Known rows, with every step that occurs:
N E P B: [ 18   3  28  -3  12  -6 -17  -8 -11  -2  -1  -6   7  -1   5  19  -8  -4
   4   2  -5   9  18 -12   9   2   7  23 -15 -20]
Z B A P E: [  0  -8  18 -19  10 -10 -11  -6 -20  -8 -15  -7   7   7   4   3 -15  17
   4  15   4  -4  -5   9  17  -9   0  21  -1  -9]
V P N X: [  2   8   4  14  10  -4 -11  11 -10   6   3 -11 -10  -2 -13   0  10  -6
   1 -11 -11  -5   2  -5   4   5   7  13 -17  -5]
N E P X Y: [ 36  -8   6  -2   8   5 -12   4  -3  -9   2 -12   4  -4   4  -1 -13  -9
   2   3  -4   9  13   1   5  -6   3  22 -20  -8]
N X: [  2  18  -2  -4   9 -10  -7   3  -7  -8   0  -2   9   1  -7  -1  16  -7
   2  -6 -18   0   2  12   1   1   9  20  -1 -17]
N E P: [ 22   1  14  -1   8   0 -18  -4  -9  -2   2  -7   9  -7   0  10 -10  -4
  -1  -3  -1  16  10   2   4  -6   6  18 -11 -24]
N E P B A: [ 23   3  37  -7  13 -12  -4 -15 -12  -7  -6   6  10   4   8  17  -8  -3
  -2   3   2   8   9  -8  10   1   3  28 -22 -22]
C V P: [ -1   1   9  13  10  -2  -7  -9  -3  12  -4  -4  10  -9 -18   1   2 -13
   7  -2 -13  13   1  -8  -8   2   2  20   1  10]
P X Y: [ 14   0  -5   0   6  -4  -1   3   1 -15  -7  -9   1   5  -1  -4  -1  -8
   4   2 -15   0   7   3   7  -6   0  23  -2   2]
A B P: [ -6  23   4  -8   7  -8  -6  -9   0  -1 -10   3   7   8   0  14   1  10
  -4  -1  -4  -4  -6 -11   6   3  -7  16  -3 -13]
Z B P E: [  8   3  21 -13  14   2 -23   3 -10  -2 -17  -5   6  -3  10   7 -13   8
  11  24   5 -15  -4  -1   8  -6  -7  22  -4 -12]
X Y C V P: [  0  -9   3  10   7   1  -6  -4  -9   6 -11   5   6  -4 -16 -11   1 -12
   2  14 -14  23 -21  -5 -17  -2 -13  30  -4  36]
Y C: [ -9   3  -1  -4   5 -13  -9  -1  -8 -10  -9   2   2   6  -5   4   5   2
  -1   8 -16   8 -12   3  -2 -12  -7  17   3  -5]
Z B: [ -6   7   8  -5  12  -6  -9   0  -6  -5 -12  -4   5   1   1   3  -2   3
   5   7 -18   4   4   6   9  -5   1  11   7 -10]
Y C V P B A: [-11  -3  26   4  15 -18   5 -15 -10   6 -13  16   7   7 -11   7   5  -9
   3  14  -9   7 -18 -16 -10   4 -11  29 -12  22]
C V P X: [ -2  -4   2  15  12  -2  -3  -2   4   9   1 -10   4  -6 -15   1  -1 -14
  11  -2 -15  -2   7 -10  -7   0   4  12  -6   7]
N X Y C V P: [  3  -1  -5   6  10   1  -7   3 -11   7  -4   8   8  -6 -18 -18  15 -18
   3  11 -18  15 -24   5 -23   7  -5  29 -11  31]
V C Y: [ -4   6  13  13   3 -25   1  -8  -6  -4 -23 -12  15   2 -12   2   8  -5
  -1  12 -12  20  12   8   7  -5  -4  24  -1  -5]
E P X Y C: [  8 -12  -9  -3   4  -5   0   5  -9 -10  -2   0  -5   2   0   4  -9  -8
  -9  12 -13   3  -9   6  -1   1  -9  20 -18   3]
A P: [ -8   2  -3  -6   3  -8 -10  -5 -10  -6  -3 -10   3   7  -9   8  -4   6
  -3  -6 -11   2  -5   1  13  -5   9  12   8 -12]
Z B A: [ -3   8  18 -11  13 -13   3  -7  -6 -11 -17   8  10   7   3   1  -1   4
   1   9 -11   5  -5   9  10  -6  -3  17   0 -10]
B A: [  4  10  14  -6   7 -16   6 -11  -4 -14 -12   7  11   8  -2   5   2  -2
  -4  -3  -7   9  -4   6   6  -8  -2  24  -2 -14]
C V: [  2   6   4   3  10  -3  -2 -14   4   5  -6  -3  19  -4 -16   0   4  -8
   7  -1 -18   8   8  -1  -8  -5   2  17  10  -1]
B A P X Y: [  9  -5  -4  -9   3  -9   9  -4  -6 -19  -8  -3   2  14  -3  -5  -8   0
  -6   2  -5  -5 -13   5  15  -6   3  21  -8   4]
A B: [ -8  17  -2  -6   7 -15  -3 -10  -3  -2  -6  -5   6  10  -4   7   6  10
   0  -9 -15  11  12  -5   8  -2  -4  16   6 -12]
P B A: [  1  12  25  -6  11 -22   6 -16  -7 -13 -15   8   9  14   3  13   6  -1
   1   2  -9   0   3  -7  11   1  -1  29  -4 -10]
P N: [  5   5   5   5   8  -6  -5  -2  -1  -2  -7 -12  -3   4 -10   6   1   7
   0  -5 -13  -2  13  -8  11  -9   1  11  -2 -11]
B P X Y C: [  6  -1  -4  -5   6   0  -5   8  -2 -14 -14   6  -2   8   4   0  -5  -5
  -2  23  -7 -15 -27  -3  -2  -8 -13  21 -14  10]
X Y C V P B: [ -2  -8  15   7  11  -5  -5  -8 -12   7 -13   6   4   2 -12  -3   4 -13
   7  18 -16  14 -13 -18 -13   5 -11  34  -7  39]
E P: [  4   3   5  -1   6  -7  -4  -6 -10  -4  -1  -2   6  -4  -4  15  -7  -6
  -9  -6  -8  10   5   4   6   7   4  17  -5 -22]
Z B A P N E: [ 11  -5  19  -9  13  -1 -11  -2  -9   0 -11 -11  -1   9  -1   0 -16  23
   2   9   0  -3   0  -5  21 -22   6   2 -11 -11]
C Y: [  1   3   5   0   5 -19  -7 -14   1  -2 -10  -9  18   1 -12   0   5  -3
   4   2 -15  17  16   5   6  -4   2  20   0  -8]

Rows:
[ 14   5  17  -8   9  -1 -19  -2  -9  -6 -14  -5   8  -2   4  10  -8   2
   6  13   9 -13  -3  -4   3  -7  -5  30  -5 -15] => B P E
[  4  -2  -2   1   7  -8  -1   1  -2  -5   3  -8  -1  -2  -2  16  -8  -7
  -5  -4 -11  -5  12   3   9   6   5  10 -13 -23] => E P X
[ -3   8  -9 -10   6  -6  -1   3   1  -8 -12   5  -2  15   4   3  -3   8
  -3  17  -8 -11 -20 -10   0  -3 -18  18 -15  11] => A B P X Y C
[  5  -6 -12  -5   3  -3  -4   3  -6 -14  -3 -15  -2   9  -5  -3  -8   0
   0   0 -12  -5  -3   2  14  -5   6  16  -1   4] => A P X Y
[  2   9   1  -7   6 -12   3  -2 -10  -5  -3  -5  -1  11 -13   1   6  10
  -9  -9  -6 -13  -9   2  13  -1  12  10 -14 -13] => B A P N X
[  2  -7   2 -15   9  -5   7   0  -8 -16 -13  -2   1  12   3  -7 -12   7
  -2  13  -9  -7 -13   9  19  -5   2  14  -7   7] => Z B A P X Y
[  9  -1   6   5   6  -4  -3  -3  -7   4  -1 -11  -5  -3  -9  16  -9   3
 -10  -7  -8   2  14  -6  10   4   2   9 -13 -20] => E P N
[-11   5  11  -7   8 -13  -9  -9 -14  -7  -6 -10   2  12  -5  17  -2   6
   2  -2 -13  -5   2 -12  17   3  10  16   4  -7] => A P B
[ 21   2  13   5   9   1 -18   1   1  -1  -4 -18  -1   1  -5   1  -3   9
   7  -3  -7   2  19 -10   9 -23   3  12  -6 -15] => P N E
[ 11  -7   0  14  11   4  -1  -1   3   5  -4  -7   4  -6 -14 -10  -2 -17
   9   3 -14   6   2  -7  -7   2  -1  23  -8  25] => C V P X Y
[ 18   1   1  15  12   7  -2   2  -4  15  -2  -8   2  -8 -22 -16  11 -13
   5  -2 -15   4   1  -8 -10   9   3  23 -17  24] => C V P N X Y
[  5  -4  -3  -1   7  -1  -2 -10  -2   0 -13   6  14   1 -14 -11   5  -6
   3  17 -20  18 -13   1 -16  -9 -12  27   4  25] => X Y C V
[ 20  -6  18  20  14   8 -18  -3   2  19  -2 -17   2 -11 -18  -4  -5  -1
  12  -1  -6  10  14 -21  -5 -14   3  12 -12   7] => C V P N E
[  4  -9 -10   0   9  -2   1  -3   5  -2  -8  -1   9   4 -12 -12   1  -9
   7  18 -21   2  -5   1 -12 -10  -9  19  -2  23] => P X Y C V
[ 17  -3  14  -5   7  -5  -9  -6  -7  -4  -6 -12   0  10  -7   2 -11  17
  -3  -3   4   0   0  -9  17 -22   7  10 -12 -14] => B A P N E
[ 18  -3  19  15  10   2 -23   6  -6   7  -2 -19  -8  -3  -7   2  -6   4
   6  -5  -1   7  11 -16   8 -17   3  14 -16  -5] => V P N E
[ -1 -12  -4   7   6  -5  -7  12 -10  -9  -6  -4 -12   5  -3  -4  -2  -9
   0  11 -12   4 -17  -1  -3  -6 -11  23 -14  22] => V P X Y C
[ 23   3   0   1   7   1  -1   5 -11   0   0  -7  -2  -4  -9   0   2  -7
 -11  -5 -11   3   6   5   4  15   6  21 -22  -6] => E P N X Y
[  6  -2  -2   9   7  -2 -10  16 -16   0  -4  -3 -14   2 -12 -11  11  -6
  -5   6 -14   5 -19  -2  -6   0  -7  23 -22  21] => V P N X Y C
[ 24 -14   1  -4   8   2 -15   8  -7  -9  -1  -6  -1  -1   5   0 -12  -5
  -2  15  -6  10  -3   4  -3 -13  -7  20 -22   0] => N E P X Y C
[ 13  -3  -6  -3   6  -2  -3   9 -15  -1  -1   0  -6   0  -9  -2   3  -3
 -13   6 -14   5 -10   6  -3   9  -4  19 -26   3] => E P N X Y C
[ 22  -4   7   1   9  -1 -14   4  -2  -4   7 -14   2  -5   2  10 -13  -5
   3  -3  -3   1  17   1   6  -8   8  10 -17 -27] => N E P X
[ 12   1  -9   2  10   1   0   1  -2   7  -6  -1   6   0 -20 -17  14  -5
   2  12 -23   3  -8  -1 -16  -3  -5  20 -10  23] => P N X Y C V
[ 14  -4   6  -1   6   2 -21   1  -6   2  -1 -24  -3   4  -9   4 -11  18
   4  -5  -3  -2   9 -12  16 -21  11   5  -5 -14] => A P N E
[ 16  16  13  -3  11   2 -16  -3   4   8  -8 -11   0   6   0  10  -6  21
   3   0   4  -8   9 -24  10 -14  -5   9 -16 -15] => A B P N E
[  9 -15  -8   1   8   0   4  -4  -2   4  -2   2   6  -5 -12  -2  -7 -13
  -2  15 -17   7  -6   3 -13   3  -8  18 -14  14] => E P X Y C V
[ -3  -1  -2   0   4  -4  -7  -2  -8   1  -4 -19  -7   7 -13   9  -7  15
  -4  -7  -9  -7   4  -9  18  -8   9   4   0 -11] => A P N
[ -5  18  -2  -6   8  -9  -2  -2   6  -3  -5  -4   1  10   3  14  -2   8
   0  -1  -6 -19   0 -13   8   1  -4   8 -10 -16] => A B P X
